Every row comes from one small tree of marks. The marks that hang from a mark follow it in brackets, in alphabetical order. Every link used is in the known rows. Which tree was each row made from?
Known rows:
W[A L[K U] R]: [-2.77  0.28  3.21 -5.07 -0.97  2.43 -0.77  1.21 -1.56  4.49  0.34 -2.52
 -4.16  0.41 -0.33 -1.44 -0.62  0.71  0.28  0.80]
U[L[K W[A G]] X]: [-0.84 -1.76  2.48 -1.21  0.13  3.69  2.32  2.85 -0.82  2.23  1.72 -3.60
  2.55  0.38 -0.18 -2.53 -3.99  1.02 -3.06  0.56]
L[U W[G]]: [-2.08 -0.60  3.00  2.10 -0.13 -1.31  2.24  0.46 -0.55  0.69  0.52  1.03
 -2.27 -1.30  0.52 -1.56 -1.01  2.48 -0.98  0.54]
A[W[L[U[X]] R]]: [-4.55  0.88  2.57 -4.11 -1.19  1.49 -0.40 -0.55 -0.96  3.75  0.86 -2.13
 -0.76 -1.32  0.59 -0.23  1.93 -3.28  2.75  2.44]
R[W[A G L]]: [ 2.21  2.99  0.25  4.68 -1.40  0.02 -1.48  0.27 -1.34  4.71 -0.44  1.33
 -4.32  1.10 -0.30  1.86 -0.97  1.59  2.30  0.68]
R[W[A]]: [ 1.58  2.39  0.45  3.91 -1.03  1.17 -1.45  0.30 -0.94  2.95 -0.59  1.50
 -1.75 -0.35  0.45  2.18 -2.19  0.33  2.64  0.63]
W[A R]: [-0.39  1.09  2.09 -2.19 -0.28  3.37 -2.70  0.63 -0.89  2.96 -1.24  1.25
 -6.14 -1.36  0.67  3.24 -0.75  0.28  3.24 -0.79]
L[K U W[R]]: [-3.33 -1.52  3.11 -4.25  0.24 -1.14  3.18  1.35 -0.65  1.03  0.77 -1.61
  1.57 -0.67  0.68 -3.33 -0.39  0.65 -1.54  1.28]
U[L[K W] X]: [-2.31 -2.36  1.85 -3.92  0.21  2.63  3.26  2.15 -0.47  1.03  1.72 -4.15
  5.84  0.61 -0.03 -4.24 -3.19 -0.65 -3.35  1.30]
U[L]: [-1.44 -1.04  2.02 -2.41 -0.54  2.22  0.83  0.59 -0.16  0.43  1.04 -1.89
  2.57  0.18  1.02 -2.10 -1.48 -0.99 -1.38  0.47]
K[L[U[X] W[A G R]]]: [-2.91  0.49  6.00 -2.38 -0.25  1.96  1.10  0.35 -1.53  3.42  0.75 -0.45
 -3.21 -1.95  1.37 -1.95 -4.66  2.09 -1.77  1.04]
K[L[W]]: [-0.52  0.20  1.91 -2.23  1.21 -1.43  1.61 -0.74 -0.60  0.77  0.05  0.50
  1.26 -0.81  0.90 -2.37 -1.73  2.45 -1.22  1.36]
L[K U[X] W[A G R]]: [-2.39 -0.91  4.54 -1.02 -0.28  2.09  2.12  2.79 -1.37  3.39  1.17 -2.04
 -2.69 -0.91  0.02 -1.48 -3.32  2.06 -1.91  0.38]
U[L[W[G R]]]: [-1.46 -0.81  2.46 -2.97  0.00  0.86  1.20  0.60 -0.43  1.55  0.06  0.21
 -0.31 -0.33  1.45 -1.01 -0.11  0.18  0.27  0.33]
G[W[L]]: [ 0.95  1.11  0.55 -0.97 -0.18 -2.87 -0.97 -0.28 -0.29  1.02  0.38  0.08
 -0.62  1.19 -0.11  1.09  2.08 -1.14  4.11  3.09]
K[L]: [-0.46  0.57  2.48 -2.45  0.25  0.16  0.63 -0.62 -0.58  1.05  0.73 -0.86
  1.09 -0.34  0.96 -2.03 -2.46  0.84 -2.09  0.91]
R[W]: [ 0.57  1.97  0.05  2.22 -1.21 -0.55 -0.25 -0.34 -0.55  2.05 -0.40  1.15
  0.54  0.26  0.66  0.76 -0.94 -1.18  1.86  1.04]
L[U[X] W[A G R]]: [-3.48 -0.14  5.02 -0.03 -0.73  2.70  0.64  1.33 -1.39  3.45  0.03  0.61
 -6.08 -2.29  0.52  0.13 -3.13  1.70  0.50  0.14]
W[G L[K] R]: [-0.06  0.79  0.84 -4.12 -0.69 -1.20 -0.09  0.71 -0.89  4.23  0.15 -1.36
 -4.20  2.48 -0.52 -0.29  2.70  0.15 -0.13 -0.15]
M[U[L[K W] X]]: [-2.49 -1.47  1.15 -4.36 -1.09  1.45  1.79  0.73 -0.38  1.60  1.32 -3.28
  4.32 -0.45  2.27 -5.72 -1.49 -1.93 -4.28 -0.13]
W[L[K U[X]]]: [-3.17 -1.04  1.55 -3.38 -0.94  0.29  2.11  0.93 -0.82  1.91  1.86 -4.62
  2.27  1.79 -1.31 -5.02 -1.05 -0.29 -3.53  1.71]
X[U[L[K W[A]]]]: [ 0.34 -0.47  3.49 -2.54 -0.36  2.14  1.31  0.84 -0.53  0.26  1.99 -4.82
  3.89 -2.40 -0.05 -2.21 -1.87 -0.15 -3.37  1.18]

Write each row's tree:
[-5.77  0.06  3.35 -7.32 -1.77  1.49  0.08 -0.26 -1.18  3.74  0.20 -1.98
 -3.09  0.33 -0.03 -2.62  0.09 -2.42  0.21  1.30]
W[L[U[X]] R]
[ 1.49  2.09 -0.42  2.06 -0.89 -0.04 -0.58  0.57 -1.20  3.84 -0.10 -0.47
 -0.32  1.44 -0.54 -0.01 -1.11  0.92  1.53  1.45]
R[W[A L[K]]]
[ 2.25  1.44  0.27  3.61 -0.30  0.85 -1.75  0.81 -1.12  3.78 -0.06  0.24
 -6.94  1.18 -1.40  1.52 -0.07  3.94  0.69 -0.58]
W[A G L]
[-2.97 -0.12  4.98 -1.70  0.16  1.87  1.74  0.18 -1.29  2.00  1.03 -1.12
 -0.11 -1.92  0.89 -3.34 -5.26  2.43 -2.52  1.66]
K[L[U[X] W[A]]]
[-1.05  1.42  0.85  0.19 -1.66 -1.18  1.09  0.10 -1.02  3.07  0.73 -1.48
  1.90  1.52 -0.04 -2.46 -0.90 -0.96 -0.23  2.16]
R[W[L[K U]]]
[-0.62  1.70  1.77 -0.02 -0.61  0.77 -1.38 -0.14 -0.50  3.16  0.38  0.24
 -3.13 -1.55  1.26  3.49  2.65 -1.98  3.66  0.65]
A[W[G R]]
[-0.67 -0.24  3.51 -2.90 -0.70  1.45  1.18 -0.17 -0.36 -0.12  1.58 -3.69
  3.33 -2.81  0.26 -2.06 -1.23 -1.04 -2.61  1.25]
X[U[L[W]]]
[-4.93 -0.52  3.01 -7.96 -1.45  1.07  1.11  0.70 -1.16  3.70  0.96 -3.92
 -0.65  1.25 -0.36 -3.75  0.05 -2.23 -1.47  1.45]
W[L[K U[X]] R]
[-2.31 -1.80  2.90 -4.62 -0.22  2.81  2.63  2.28 -0.72  2.48  1.46 -3.43
  2.77  0.57  0.41 -2.93 -2.62 -1.00 -2.61  0.72]
U[L[K W[G R]] X]
[ 0.30 -0.06  4.15 -2.97 -0.68  2.23  0.91  0.90 -0.71  1.30  1.82 -4.36
  1.68 -2.40  0.24 -1.19 -1.50 -0.41 -2.86  0.73]
X[U[L[K W[A G R]]]]
[-2.51 -1.01  1.92 -4.81 -1.39  1.62  1.39  0.89 -0.54  2.62  1.11 -2.87
  2.18 -0.46  2.57 -4.78 -1.11 -2.14 -3.76 -0.54]
M[U[L[K W[G R]] X]]
[ 0.94 -1.34  1.70 -0.16  0.68  1.28  1.93  2.14 -0.52  1.28  1.15 -1.82
  1.97  0.46  0.47 -1.78 -1.66  2.44 -1.88  0.29]
U[L[K W[A G]]]
[-2.14 -1.04  3.57 -2.04 -0.04 -1.36  3.01  1.74 -0.77  1.88  0.98 -1.17
 -0.85 -0.31  0.67 -2.29 -0.35  1.51 -1.88  0.54]
L[K U W[G R]]
[-0.35  1.21  3.46 -3.16 -0.72 -0.24 -1.64  0.93 -1.09  3.20  0.64 -1.07
 -3.29  0.46  0.40  1.45  0.42 -1.05  4.27  2.93]
G[W[A L[K U] R]]
[ 0.03  1.40  0.06  1.83 -0.33 -0.73 -0.56 -0.38 -0.54  2.91  0.91 -0.92
 -1.25 -0.14 -0.17  1.27  3.05 -0.32  2.25  1.53]
A[W[G L]]
[-3.28 -1.67  3.50 -1.95 -1.16  2.19  2.81  2.17 -0.59  0.87  2.75 -5.44
  3.61  0.35 -0.31 -4.39 -3.96 -1.20 -5.08  0.99]
L[K U[X]]
[-1.68 -1.51  3.23 -3.33 -0.09  4.10  1.78  2.72 -0.99  3.11  1.26 -3.19
  1.19  0.21  0.26 -1.91 -3.48  0.13 -2.01  0.40]
U[L[K W[A G R]] X]
[-0.98  1.08  3.74 -3.49 -0.92  0.50 -1.49  1.17 -1.21  3.59  0.86 -1.71
 -3.10  0.47  0.15  1.21 -0.40 -1.49  3.92  3.03]
G[W[A L[K U[X]] R]]
[ 2.12 -0.06  0.54  0.01  1.38 -0.80  0.75  2.04 -0.75  2.48 -0.51  0.58
 -2.94  0.07 -0.18  1.34  0.50  3.61  0.77 -0.43]
L[K W[A G R]]
[-2.44 -0.85  1.63 -2.70 -1.45  1.57  0.99  0.26 -0.45  2.03  0.88 -1.77
  1.51 -0.98  2.53 -4.44 -1.40 -1.70 -3.25 -0.57]
M[U[L[W[G]] X]]
[-0.23  0.25  0.56 -1.20  1.19  0.08 -0.49  0.26 -0.65  1.72 -1.85  2.87
 -3.93 -1.64  0.35  1.98  0.61  2.36  3.54  0.06]
L[W[A R]]
[-3.28 -0.92  3.52  1.49 -0.55  0.29  2.53  0.92 -0.77  1.33  0.92 -0.24
 -1.84 -1.36  0.04 -2.09 -2.64  1.54 -1.81  0.74]
L[U[X] W[G]]
[-1.89  1.16  3.28 -4.46 -1.12 -1.79 -1.16 -0.33 -0.73  2.37  0.35 -0.09
 -2.68  0.34  0.85  0.84  1.74 -2.78  4.65  3.27]
G[W[L[U] R]]
[ 2.09 -0.88 -0.96  1.11  2.00 -1.05  1.71  1.83 -0.39  0.46 -0.14 -0.41
  1.59  0.05 -0.84 -0.63 -0.30  4.10 -0.31  0.43]
L[K W[A]]
[-2.23 -1.15  2.19 -4.56  0.22  1.07  1.34  0.37 -0.35  0.97 -0.06 -0.14
  1.33 -0.60  1.45 -1.77 -0.18 -0.44  0.54  0.78]
U[L[W[R]]]
[-2.99 -0.83  1.84 -4.04 -2.01  2.84  0.40  0.16 -0.37  1.81  1.28 -2.92
  2.50 -0.76  2.55 -4.75 -1.90 -3.13 -3.72 -0.56]
M[U[L X]]
[-1.14 -1.29  3.46  2.24  0.11  1.52  2.78  2.97 -1.13  2.20  1.79 -2.64
 -0.66 -0.62 -0.62 -2.35 -4.04  3.36 -3.37  0.55]
L[K U[X] W[A G]]
[ 1.87  1.53  0.95  0.68 -0.02 -1.11 -2.15  0.25 -0.67  1.92  0.13  0.38
 -2.88  0.63 -0.35  2.45  0.80  0.42  4.92  2.73]
G[W[A L]]
[-0.57  0.79  2.95 -2.93  0.75 -1.21  0.98 -0.60 -0.85  2.16 -0.24  1.23
 -1.82 -0.83  1.34 -1.00 -1.17  2.13 -0.47  0.76]
K[L[W[G R]]]
[-0.75 -0.33  1.27 -1.31 -1.03  0.78  0.14  0.04 -0.42  1.79  0.39 -0.37
  0.01 -1.18  2.89 -3.25 -0.38  0.02 -2.06 -1.01]
M[U[L[W[A G]]]]
